Known rows, with every step that occurs
rubav belo: 11.4 11.6 6.6 -7.8 -10.9 11.5 -6.3 8.5 -1.5 2.8 -16.3 1.0 -5.4 9.0 3.6 0.2 34.1 -6.5 6.1 10.8
nopofin neta bofa banedok: -6.1 -0.1 -16.2 43.1 17.6 22.9 17.9 -12.4 23.4 -38.9 -21.7 5.7 -12.1 -1.5 23.0 -16.1 -16.8 46.1 16.4 0.2
zoda belo rubav bofa: -20.7 -52.0 -12.8 6.9 -6.2 15.3 -15.1 11.6 -12.5 -10.8 17.5 -16.9 -5.3 29.0 -18.0 31.5 44.4 -35.3 11.0 16.6
neta bofa banedok: 12.5 -8.0 -11.4 33.2 21.8 11.9 7.6 -2.5 21.4 -28.0 -8.6 6.9 -9.3 13.0 3.8 -13.4 -20.1 32.1 15.6 5.0
rubav belo zoda: -15.2 -36.1 4.7 3.9 -13.3 4.6 -1.0 5.7 -27.7 -2.3 10.8 -19.2 -8.3 -7.4 7.4 1.4 33.0 3.1 11.3 1.8
neta bofa zoda belo rubav bipeb: -19.5 21.7 1.2 10.3 -24.9 5.7 -8.2 6.9 9.5 25.2 0.6 -22.8 -12.8 -0.8 -15.1 32.2 47.2 -32.0 5.8 28.4
neta nopofin: 1.7 1.7 -3.3 24.7 26.4 19.9 9.0 10.5 29.6 -3.4 -27.3 1.8 -3.3 9.4 20.3 15.0 31.4 -12.5 15.3 8.8
bofa zoda belo rubav: -27.2 -1.4 -30.8 -4.0 -13.9 11.3 2.9 3.1 2.0 25.2 24.8 -13.6 -11.2 -25.8 -13.1 48.2 33.9 -21.6 5.1 27.7
zoda bofa banedok: 15.6 -31.2 -14.0 17.7 -9.5 4.1 22.4 -8.3 -0.1 -27.3 1.3 19.6 -7.1 17.7 1.8 14.0 2.8 31.8 14.4 19.0
zoda belo: -3.7 5.9 -18.5 7.7 -2.2 23.2 10.9 -0.4 8.4 -7.1 -4.7 18.0 2.8 -1.4 2.5 36.0 25.0 -14.7 11.9 21.4
zoda belo rubav: -15.1 -18.1 -8.2 1.9 -9.2 22.5 3.8 0.6 -0.1 14.8 25.6 -24.9 -4.0 -8.7 -10.0 32.8 25.5 -27.1 4.4 22.5
belo rubav: -11.2 -27.2 10.1 4.3 -5.3 5.0 -5.3 0.6 -2.4 21.8 28.9 -41.6 -15.9 -15.0 -18.7 10.8 16.4 -11.6 7.8 7.1
belo zoda bofa: -8.3 -64.6 12.3 20.3 -19.7 1.9 33.8 -13.8 -29.7 -14.9 18.1 -11.0 -1.0 -0.6 -1.0 25.4 30.3 28.9 24.5 5.8
banedok bipeb rubav: -5.7 -6.7 14.0 39.3 -10.1 9.4 -11.7 -1.9 -2.9 25.5 34.6 -23.1 -25.8 -43.8 -19.4 -22.2 -15.5 19.3 6.5 2.4
banedok bipeb rubav belo zoda bofa: -2.7 -50.6 26.4 28.4 -39.0 10.4 17.0 -7.7 -41.2 5.1 31.6 -26.5 -9.8 -14.4 -0.5 -9.5 24.3 32.5 9.1 8.9
banedok bipeb rubav belo: 5.9 10.3 17.0 19.4 -21.7 16.4 -18.0 7.8 -7.7 24.3 14.6 -19.0 -18.7 -24.1 -5.7 -31.0 6.6 7.2 -2.3 8.9
belo zoda bofa banedok bipeb rubav: -10.3 -61.3 0.4 52.5 -21.9 5.4 7.7 -8.7 -27.3 -2.4 53.4 -23.9 -24.7 -33.3 -9.0 -20.1 -25.2 50.0 8.7 8.4
bipeb banedok: 1.4 -40.6 0.3 8.0 -20.9 18.2 4.8 10.3 5.6 -4.1 -26.2 -10.2 2.0 30.4 -14.0 3.1 16.1 14.5 14.1 9.1
bipeb rubav belo zoda: -27.0 -51.7 9.7 15.4 -20.1 24.0 -8.7 8.3 -36.1 -2.2 31.3 -41.8 -9.8 -23.2 4.6 -10.1 7.3 5.9 6.8 3.8
nopofin neta bofa zoda: -26.0 33.0 -16.8 30.6 6.4 11.0 23.4 -13.9 22.2 -6.9 -25.9 6.1 -13.6 -32.1 12.5 12.3 19.8 40.2 22.1 -0.5
nopofin neta bofa banedok bipeb rubav: -11.4 -2.0 -1.4 65.8 1.8 25.3 2.7 -12.6 11.8 -8.7 15.4 -20.0 -27.6 -40.1 7.2 -45.7 -41.2 55.6 7.1 -1.1
bipeb rubav bofa zoda belo: -34.9 -17.4 -41.6 16.0 -11.9 22.6 -12.0 12.3 -6.8 -14.2 10.3 14.2 -7.8 -4.0 -10.0 42.5 27.8 -13.7 12.7 25.9
belo zoda bofa banedok: -3.7 -68.8 -14.0 25.3 -12.8 -0.4 25.8 -10.0 -22.1 -32.6 20.5 2.0 -9.6 6.1 5.3 14.2 3.3 40.3 17.9 12.7

Rows
-27.0 -15.4 -18.8 31.8 -12.7 -12.4 -26.4 11.4 -9.9 13.2 21.7 -0.7 -32.5 -26.1 -28.2 3.7 18.6 13.6 13.4 5.7 -> banedok bipeb rubav bofa zoda
4.3 -57.1 -11.4 13.5 -22.3 5.1 20.0 -3.2 -26.8 -32.0 9.4 4.6 -5.6 18.3 13.9 5.2 17.5 32.2 10.6 17.2 -> rubav belo zoda bofa banedok
19.2 -10.5 6.3 25.3 -31.1 16.4 -1.3 1.9 -11.7 1.9 15.7 -5.1 -16.9 -5.5 0.9 -28.6 -1.0 29.5 -3.5 20.9 -> zoda bofa banedok bipeb rubav belo
-18.3 26.7 -42.1 2.0 -7.9 10.4 11.1 2.3 10.6 5.2 -4.1 30.7 -5.1 -21.4 -0.8 52.4 34.5 -7.4 12.4 27.2 -> bofa zoda belo
-10.7 -36.4 7.1 -0.6 -51.7 22.8 -12.7 18.4 -1.6 14.9 -15.5 -34.2 0.1 42.6 -20.7 20.5 44.8 -33.1 1.5 31.3 -> zoda belo rubav bipeb banedok
0.2 -50.3 15.8 5.3 -30.0 8.2 26.5 -6.5 -35.3 -13.5 5.4 -9.1 2.6 12.6 8.2 16.5 45.2 20.6 16.9 10.6 -> rubav belo zoda bofa
-23.5 -20.0 -12.3 -5.2 -56.6 12.0 -12.2 21.2 1.2 24.5 -15.9 -24.5 -6.4 26.6 -23.9 34.0 51.7 -27.4 1.1 35.8 -> bofa zoda belo rubav bipeb banedok
-9.7 -44.1 21.3 0.9 -49.1 8.5 -18.3 19.2 -3.8 20.9 -13.1 -47.5 -9.5 37.5 -28.3 3.2 37.4 -20.9 4.1 18.9 -> belo rubav bipeb banedok
-25.0 -1.8 -45.3 5.3 -6.3 5.0 -4.0 10.6 1.1 -14.8 -9.3 35.2 -6.4 8.7 -7.7 53.3 50.8 -16.9 16.7 23.8 -> rubav bofa zoda belo
15.3 -29.7 -1.4 27.0 -25.3 -14.4 13.9 -6.2 -21.1 -1.4 17.6 8.0 -21.0 -2.1 2.3 -16.9 19.3 42.1 6.2 11.4 -> rubav belo zoda bofa banedok bipeb
-0.5 16.2 3.6 45.1 -10.2 33.8 -2.9 -3.4 5.8 -8.9 -2.7 -16.3 -20.0 -21.6 19.3 -53.9 -15.9 42.6 -1.3 4.6 -> nopofin neta bofa banedok bipeb rubav belo
-2.5 -31.0 -26.6 29.3 -5.5 -7.3 -19.6 8.1 -2.3 0.0 27.5 2.7 -26.3 11.2 -19.7 -2.4 19.2 -4.3 2.7 16.5 -> zoda belo rubav bofa banedok bipeb
-10.8 -64.8 21.3 16.5 -35.5 25.2 19.9 -5.2 -42.3 -14.0 24.3 -30.6 0.5 -1.5 6.5 5.9 22.9 22.9 12.2 12.6 -> bipeb rubav belo zoda bofa
-13.3 -40.4 8.0 41.0 -6.9 2.7 -29.1 8.8 -14.1 -1.1 24.6 -16.4 -24.8 -3.6 -27.6 -17.6 7.2 5.8 13.7 -1.4 -> banedok bipeb rubav bofa
-26.7 17.2 -9.8 -3.7 -37.2 -2.1 -16.1 10.4 -1.5 33.6 10.3 -16.4 -19.0 -12.3 -18.4 43.5 55.2 -43.6 1.8 33.7 -> bofa zoda belo rubav bipeb
9.3 2.1 -1.9 23.5 -19.4 14.4 -21.9 10.0 -5.3 10.4 18.1 -10.4 -24.1 -19.7 -1.6 -39.5 -11.9 17.9 -6.5 14.2 -> bofa banedok bipeb rubav belo
-15.3 -63.9 -24.2 32.2 0.9 14.0 -27.5 14.3 -11.3 -39.1 20.6 -5.7 -19.4 16.7 -11.5 -8.8 -16.7 10.2 11.0 10.3 -> bipeb rubav bofa banedok
-15.5 -14.4 -1.7 8.0 -44.3 20.3 -4.2 15.7 10.3 16.7 -26.4 -29.2 0.2 38.6 -20.7 21.9 45.3 -15.6 4.8 31.3 -> neta bofa zoda belo rubav bipeb banedok
-0.7 -23.1 16.3 7.4 -43.2 7.0 -12.7 16.9 2.8 4.8 -36.3 -14.3 -5.0 42.1 -18.7 3.5 36.9 -8.0 10.9 17.1 -> rubav bipeb banedok
-5.8 -73.3 -7.3 22.4 -28.0 22.0 12.3 -0.5 -34.8 -32.0 28.7 -16.4 -6.9 4.0 12.4 -4.8 -6.1 34.2 7.3 19.4 -> bipeb rubav belo zoda bofa banedok
